Every row comes from one small tree of marks. Brackets hold a mark, then the marks that hang from it, in alphabetical order. Every link used is in the known rows. Which tree was each row made from?
Known rows:
[L [E [Z N]]]: [-0.189  1.519  0.385 -1.025 -0.666 -2.000  2.563 -3.921 -1.046  0.612
  0.244  0.223 -1.281 -0.262 -0.849  1.990 -1.868 -3.011  0.547 -0.711
 -0.443 -0.056  2.121 -1.158 -0.939 -2.294  0.484  1.011]
[L [E R Y [Z N]]]: [-0.839  3.702  0.433 -0.659 -2.047 -3.138  2.318 -4.276 -0.757  0.935
  1.060  0.692 -2.275 -0.156 -0.581  1.764 -1.215 -5.690  0.914 -0.651
 -0.657  1.973  3.578 -0.643 -1.461 -3.717  0.969  1.646]
[X S]: [-1.090  0.327  0.827 -1.317  0.667 -0.382  2.500 -3.268 -2.415 -0.344
  0.827 -0.228 -0.345  0.422  0.254  3.850 -1.406 -3.089  0.192  0.129
  0.874 -2.532  1.263 -1.158 -0.579 -3.191  0.084  1.953]
[S [F J] [R [E Z]]]: [ 0.449  0.962  0.604  0.350 -0.808 -1.207  1.321 -5.467 -2.338 -1.091
  0.699 -0.551 -1.905 -0.270 -0.196  3.361 -0.968 -0.912  0.681 -1.468
 -2.231  1.472  2.159 -1.263 -1.838 -1.143 -1.207  2.354]
[X [S F [R [E Y]] T]]: [ 1.873  0.121  0.285 -0.336  0.142 -2.663  2.462 -6.073 -2.700 -1.333
  2.295  0.872 -1.937 -0.229 -0.375  4.560 -1.470 -8.602 -0.329 -0.777
 -2.073  2.842  2.671 -0.065 -2.312 -4.160  0.420  3.224]
[E R Z]: [-1.492  3.744  0.985 -0.401 -2.011 -1.469  1.679 -4.359 -1.971 -0.333
  0.886 -0.559 -0.981  0.987  0.172  2.814 -0.446 -2.392  1.258 -0.991
  0.445 -0.383  2.310 -1.083 -0.980 -2.603 -0.413  2.281]
[T [S [F J] [R E] X Y]]: [ 0.135 -1.775  0.494 -0.546  1.645 -0.973  2.587 -5.683 -1.620 -0.512
  2.017  0.920 -1.375 -1.731  0.130  4.707 -2.129 -3.786  0.019 -1.244
 -3.564  5.091  1.156 -1.364 -0.755 -0.017 -1.017  3.086]
[A S]: [-0.429  1.146  0.454 -1.066  0.462 -0.250  2.432 -3.368 -2.347  0.088
  0.862 -1.115  0.334  0.086  0.526  3.657 -2.088 -2.175 -0.119 -0.326
  0.750 -1.525  1.260 -0.664 -0.973 -1.617  0.025  0.997]
[X [S [R [E Z]] T Y]]: [-0.023  2.192  0.372 -0.666 -0.485 -2.106  2.090 -6.525 -3.415 -0.603
  1.827  0.997 -2.415  0.444  0.061  4.207 -0.484 -7.232  0.040 -1.047
 -2.489  2.615  1.806 -0.350 -4.261 -3.274  0.358  3.937]
[X [S F [R [E Z]] T Y]]: [ 1.959  1.771  0.418 -0.183 -0.157 -3.641  1.894 -7.078 -3.223 -1.228
  2.033  0.580 -2.238 -0.119 -0.460  4.191 -0.908 -6.988 -0.015 -0.832
 -3.392  3.363  2.244  0.008 -3.726 -2.459  0.534  3.976]
[R E]: [-0.394 -0.394  0.358 -1.099 -0.337 -0.001  2.965 -4.194 -1.635 -0.460
  0.822  0.542 -1.061  0.367  0.078  3.678 -2.298 -4.055 -0.145 -0.858
 -0.510 -0.866  1.291 -1.342 -0.410 -2.299 -0.238  0.431]
[T [S F R X Y]]: [-0.305  0.082  0.762 -0.854  1.955 -1.342  2.832 -5.223 -1.235 -0.428
  2.178  0.942 -0.170 -1.265 -0.300  4.426 -2.363 -4.362 -0.096 -0.805
 -1.905  4.531  1.033 -0.825 -0.053 -0.541 -0.359  3.170]
[F J [S [R E]]]: [-1.805 -1.517  0.459 -0.622  0.432  1.229  1.611 -4.363 -2.800 -0.211
  0.799  0.743 -1.319 -0.412  1.480  4.624 -1.023 -2.866  0.049 -1.356
 -0.690  0.728  0.798 -2.096 -2.288 -3.399 -1.761  3.362]
[Z [N Y]]: [-0.652  0.320  0.946 -0.560 -0.271 -0.885  3.318 -3.345 -0.644  0.500
 -0.569  0.080 -0.492  0.232 -0.386  2.133 -1.482 -5.386  1.014  0.291
 -0.118 -0.155  1.392 -0.958 -1.534 -3.589  0.407  0.777]
[A [S R X Y]]: [-0.718  2.050  0.628 -1.027  1.056  0.299  3.099 -4.583 -2.037  0.146
  2.268  0.093  0.172 -1.014  0.335  4.261 -2.240 -4.131 -0.513 -0.534
 -1.133  2.889  0.592 -0.436 -1.435 -0.989 -0.354  2.889]
[R [E Y Z]]: [ 0.346  1.980  0.396 -0.514 -1.345 -0.541  2.672 -4.730 -1.501  0.030
  0.471 -0.279 -2.490  0.661  0.065  2.768 -1.374 -4.305  0.713 -0.411
 -1.180  0.048  2.845 -0.397 -1.303 -3.701  0.891 -0.058]
[X [S [F [J Q]] T Y]]: [ 2.177 -1.181  0.845 -0.346  1.720 -5.290  1.867 -3.946 -2.782 -1.360
  0.277 -0.531 -1.058 -0.386 -0.730  3.989  0.809 -5.326  1.388 -1.385
 -2.056  1.363  2.062 -0.974 -2.105 -1.110 -0.904  2.463]
[X [S [R E]]]: [-1.876 -0.034  0.501 -1.492 -0.379  0.533  2.637 -4.774 -2.534 -0.613
  2.062  1.313 -1.414 -0.097  0.526  4.221 -2.214 -5.099 -0.896 -0.841
  0.140 -0.429  1.151 -1.263 -1.996 -3.431 -0.218  3.508]
[A [S T]]: [ 0.999  1.127  0.339 -0.745  0.602 -1.615  2.233 -4.188 -3.003 -0.450
  0.948 -1.340  0.396  0.553  0.258  4.217 -1.376 -3.706  0.269 -0.940
 -0.044 -0.249  1.466 -0.552 -1.532 -2.350 -0.103  1.468]
[J Q]: [-0.576 -0.168  0.818 -1.024 -0.378 -1.626  2.697 -2.744 -1.107 -0.670
  0.293  0.286 -0.427  0.619 -0.351  2.900 -0.822 -3.263  0.678 -1.860
  1.214 -1.674  1.515 -1.401 -0.203 -1.783 -0.968  0.830]
[R [E Y [Z N]]]: [ 0.155  1.259  0.284 -0.579 -1.196 -2.134  3.228 -4.685 -1.249  0.487
  0.092  0.307 -2.484 -0.758 -0.046  1.960 -1.589 -6.194  0.862  0.033
 -1.375  0.719  2.731 -0.414 -1.127 -3.838  1.147 -0.044]
[B Q]: [-1.795 -0.021  0.919 -0.979 -0.848 -2.337  2.338 -2.939 -1.864 -0.814
  0.241  0.032 -0.073  1.156  0.576  3.304 -1.070 -2.305  1.130 -1.147
  1.934 -1.066  1.347 -1.081 -0.360 -2.672 -1.039  1.110]
[S [R [E Z]] Y]: [-0.992  2.639  0.395 -0.588 -1.399 -0.552  2.266 -5.817 -1.851  0.023
  1.036  1.025 -2.188  0.207 -0.121  3.387 -1.479 -4.727 -0.007 -1.323
 -2.167  2.340  1.376 -0.813 -3.048 -1.905 -0.046  2.204]
[V [S F X Y]]: [ 1.922  0.972  1.012 -0.657  2.240 -1.812  2.928 -4.713 -1.584 -0.859
  1.713  0.307  0.122 -2.265  0.193  4.349 -1.669 -3.582  0.440  0.669
 -1.730  1.635  0.671 -0.640 -0.051 -0.782 -0.257  2.698]
[A [S F [R [E Y]] T X]]: [ 3.256  0.338  0.188 -0.104  0.714 -2.019  3.129 -6.368 -2.318 -1.216
  3.253 -0.033 -1.134 -1.453 -0.067  4.612 -2.261 -6.759 -0.461 -0.846
 -2.649  4.885  2.178  0.553 -1.258 -2.615  0.247  2.462]
[V [S [R E] X Y]]: [-0.488  1.075  0.648 -1.158  0.817  0.757  3.215 -5.709 -1.766 -0.661
  2.775  2.093 -1.105 -2.229  0.942  4.808 -2.207 -5.394 -0.648 -0.443
 -1.712  2.908  0.031 -1.047 -2.188 -2.017 -0.771  4.429]

Which tree is each row?
[-0.746  0.374  0.567 -0.532  0.811 -0.416  1.848 -4.679 -3.080 -0.781
  1.089  0.749 -0.014  0.706  0.927  4.821 -0.358 -4.528  0.469 -1.415
  0.081  1.530  0.930 -1.352 -2.261 -4.496 -1.306  4.167]
[F [S R T]]
[-0.639 -0.577  0.851 -0.408  2.332 -1.209  2.160 -4.818 -1.570 -0.354
  1.515  0.159 -0.440 -1.556 -0.076  4.544 -1.460 -2.303  0.559 -0.985
 -2.616  4.641  1.370 -1.413 -0.445 -0.243 -1.205  3.328]
[T [S [F J] R X Y]]
[ 2.823  0.930  0.633  0.130 -0.464 -1.984  2.512 -6.921 -2.292 -2.151
  2.566  0.028 -1.457 -0.455 -0.577  3.989 -1.070 -3.528  0.575 -1.407
 -2.773  3.909  1.850 -0.403 -0.887 -1.933 -0.671  3.371]
[S F [R [E Z]] T X]
[ 2.062  0.420  0.726 -0.557  1.789 -4.245  2.226 -4.926 -2.904 -1.122
  1.000 -0.234 -0.468  0.189 -0.744  4.384 -0.734 -6.559  0.609  0.144
 -2.199  1.493  1.860 -0.393 -1.588 -2.138  0.472  2.022]
[X [S F T Y]]
[ 0.817  1.228  0.638 -0.300  1.347 -3.310  1.981 -5.665 -2.935 -1.174
  1.716  0.713 -0.494  0.006 -0.672  4.576 -0.657 -6.820  0.129 -0.568
 -2.160  3.220  1.537 -0.458 -2.585 -2.325 -0.120  3.670]
[X [S F R T Y]]
[ 2.318  0.449  0.031  0.159  1.104 -3.190  1.658 -6.118 -3.305 -0.778
  1.499 -0.462 -0.901 -0.963 -0.080  4.980 -1.532 -5.659 -0.225 -1.524
 -4.003  4.689  1.552 -0.466 -3.909 -0.285 -0.844  2.796]
[A [S [F J] [R E] T Y]]
[ 2.508  2.957  0.412  0.131 -0.053 -3.225  1.634 -7.252 -2.952 -1.249
  1.880  0.966 -1.686 -1.187  0.379  4.574 -0.836 -6.183  0.096 -1.113
 -3.206  3.886  1.547 -0.222 -4.318 -1.947 -0.129  4.176]
[V [S F [R [E Z]] T Y]]
[ 1.197  1.029  0.600  0.251  0.525 -2.183  1.856 -5.312 -2.374 -1.629
  1.268  0.139  0.134  0.488 -0.827  4.222 -1.010 -4.039  0.474 -1.457
 -1.304  2.639  1.652 -0.991 -1.105 -2.219 -1.152  2.503]
[S F R T]
[-0.743  3.006  0.918 -0.589 -2.827 -1.999  2.486 -4.486 -0.410  0.748
  0.680  0.531 -1.937  0.630 -0.769  1.573 -1.038 -5.276  0.907 -0.652
 -0.401  1.450  2.865 -0.791 -2.969 -3.301  0.906  2.410]
[L [E R [Z [N Y]]]]
[-0.009  0.819  0.284 -0.919 -0.139  0.865  3.522 -5.107 -1.779  0.074
  2.899  0.519 -1.461 -1.233  0.620  4.023 -2.731 -5.135 -0.938 -0.692
 -0.914  2.469  1.538 -0.095 -1.226 -2.798  0.319  2.418]
[A [S [R [E Y]] X]]
[ 0.330 -1.340  0.619 -0.602  0.434 -3.152  2.002 -4.561 -2.119 -0.940
  1.331  1.100 -2.118 -1.203 -0.207  3.891 -0.738 -5.856 -0.129 -1.704
 -2.191  2.019  1.667 -1.161 -2.921 -0.749 -1.153  3.616]
[X [S [F [J Q]] [R E] Y]]
[ 1.598 -0.333  0.361  0.088  0.698 -2.356  1.911 -5.708 -3.027 -1.167
  1.550  0.024 -2.117 -0.475 -0.230  4.620 -0.514 -6.258  0.358 -0.859
 -2.755  3.060  2.722 -0.711 -2.602 -3.882 -0.338  3.045]
[X [S [F J] [R [E Y]] T]]
[ 3.033  0.489  0.539 -0.030  0.852 -1.438  2.974 -6.681 -2.033 -1.852
  3.205  1.225 -1.255 -2.352  0.417  5.026 -1.460 -6.653 -0.069 -0.697
 -2.191  4.452  1.714 -0.259 -1.535 -3.455 -0.358  4.220]
[V [S F [R [E Y]] T X]]
[ 1.274 -0.155  0.419 -0.368  1.230 -1.154  2.389 -5.518 -2.283 -0.654
  2.317 -0.367 -0.919 -2.088  0.127  4.606 -2.218 -3.406 -0.491 -0.743
 -3.469  4.355  0.970 -0.452 -1.720  0.483 -0.804  2.929]
[A [S [F J] [R E] X Y]]
[-0.489 -1.695  1.089 -0.810  2.085  1.020  2.324 -3.187 -2.424 -0.416
  0.668 -0.735 -0.241 -0.478  1.197  4.276 -0.325 -0.099  1.329 -0.252
 -0.173 -0.296  0.647 -1.929  0.672 -3.177 -1.568  2.838]
[F J [S X]]
[-0.861  1.624  0.608 -0.829  0.896 -1.647  2.292 -5.118 -2.987 -0.348
  1.468  0.891 -0.680  0.429 -0.111  4.615 -0.584 -7.204  0.039 -0.930
 -1.351  2.215  1.078 -0.872 -3.268 -3.347 -0.218  4.043]
[X [S R T Y]]
[ 0.344  0.994  0.743 -0.430 -1.813 -1.280  3.192 -4.696 -0.978  0.423
 -0.232  0.082 -2.231  0.109 -0.190  1.845 -1.394 -5.236  0.968 -0.009
 -1.293 -0.143  2.038 -0.519 -2.677 -3.464  0.986  0.676]
[R [E [Z [N Y]]]]
[-1.633  3.866  0.803 -0.264 -1.814 -3.095  2.450 -4.158 -1.326  0.641
  0.509 -0.075 -1.712 -0.383 -0.059  1.837 -0.454 -5.458  1.756 -0.067
 -0.148  1.380  3.319 -0.422 -1.112 -4.334  0.559  1.281]
[E R Y [Z N]]
[ 0.712  0.712  0.699  0.045  1.862 -3.190  1.443 -5.154 -3.220 -0.950
  1.035 -0.092 -0.690 -0.162 -0.447  4.810  0.030 -4.784  0.810 -0.791
 -2.964  3.404  1.567 -1.044 -2.989 -1.960 -1.011  3.820]
[X [S [F J] R T Y]]
[ 0.872 -0.713  0.767 -1.032  2.314 -2.053  3.042 -4.646 -1.166 -0.439
  1.459  0.116 -0.105 -1.169 -0.307  4.055 -2.351 -3.943  0.464 -0.145
 -1.931  2.907  1.280 -0.763  1.000 -0.123  0.162  1.808]
[T [S F X Y]]
[ 1.050 -0.226  0.819 -0.144  1.247 -4.735  1.497 -4.619 -2.818 -1.360
  0.878  0.347 -1.008 -0.521 -0.632  4.249  0.768 -5.690  0.902 -1.918
 -2.118  3.013  1.870 -1.079 -3.291 -1.429 -1.539  4.208]
[X [S [F [J Q]] R T Y]]
[-0.979  1.025  0.687 -0.836  0.417 -0.688  2.114 -4.713 -3.181 -0.949
  1.666  0.571 -0.281  0.578  0.046  4.560 -0.616 -4.789  0.090 -0.949
  0.078  0.602  1.376 -1.120 -2.226 -4.057 -0.669  3.980]
[X [S R T]]
[-1.033  3.467  0.616 -0.930 -2.372 -1.191  1.642 -4.452 -1.481  0.123
  1.467  0.151 -1.539  1.236 -0.478  2.735 -1.239 -2.969  0.536 -1.521
  0.070  0.390  2.692 -1.290 -1.562 -2.291 -0.068  2.356]
[L [E R Z]]
[-2.859  1.032  0.443 -1.164  0.714 -0.433  2.378 -4.474 -1.609  0.624
  1.006  1.346 -0.472 -0.004  0.305  4.227 -2.125 -5.021 -0.244 -1.298
 -0.713  2.599  1.040 -1.456 -2.068 -1.680 -0.261  2.829]
[T [S R Y]]
[-1.240 -1.447  0.427 -0.706 -0.141 -0.513  1.983 -3.733 -1.821 -0.004
  0.697  1.251 -2.490 -0.671  1.267  3.813 -0.233 -5.425  0.449 -2.218
 -0.365  1.357  1.912 -1.508 -2.726 -4.135 -1.462  3.040]
[F [J Q] [S [R [E Y]]]]
[-0.870  1.079  0.440 -0.934 -0.683  0.587  3.076 -5.686 -1.423  0.071
  2.413  0.827 -2.452 -0.652  0.762  3.590 -1.916 -4.056  0.010 -1.079
 -1.082  3.091  2.329 -0.537 -0.840 -3.524  0.536  2.915]
[T [S [R [E Y Z]] X]]
[-0.981 -0.132  0.620 -0.156  1.308 -0.058  1.197 -4.320 -3.467 -0.611
  0.472 -0.165 -0.221  0.479  1.156  4.985  0.491 -2.502  1.085 -1.688
 -0.570  1.823  1.100 -2.035 -2.531 -4.277 -2.219  4.232]
[F J [S R T]]
[ 3.096 -1.931  1.156 -0.027  1.310 -3.795  2.502 -3.808 -1.752 -2.178
  0.826 -1.126 -0.148 -0.765 -0.877  3.736  0.598 -1.545  1.923 -1.977
 -1.644  1.914  1.871 -1.328  0.647 -0.739 -2.039  1.747]
[S [F [J Q]] T X]
[ 0.937 -1.227  0.925 -0.149  0.608 -2.929  1.781 -2.725 -1.396 -1.191
 -0.286 -0.920 -0.430 -0.320 -0.694  3.079 -0.278 -1.088  1.384 -1.707
 -0.369 -0.630  2.043 -1.687  0.013 -0.295 -1.712  0.827]
[S [F [J Q]]]
[ 1.274  0.998  0.500 -0.309 -0.160 -0.409  2.526 -6.437 -2.690 -0.649
  2.482  0.748 -2.423 -0.425  1.141  4.234 -0.224 -6.024  0.728 -1.089
 -1.919  3.843  1.930 -0.328 -1.888 -5.782 -0.050  4.265]
[F [S [R [E Y Z]] T X]]
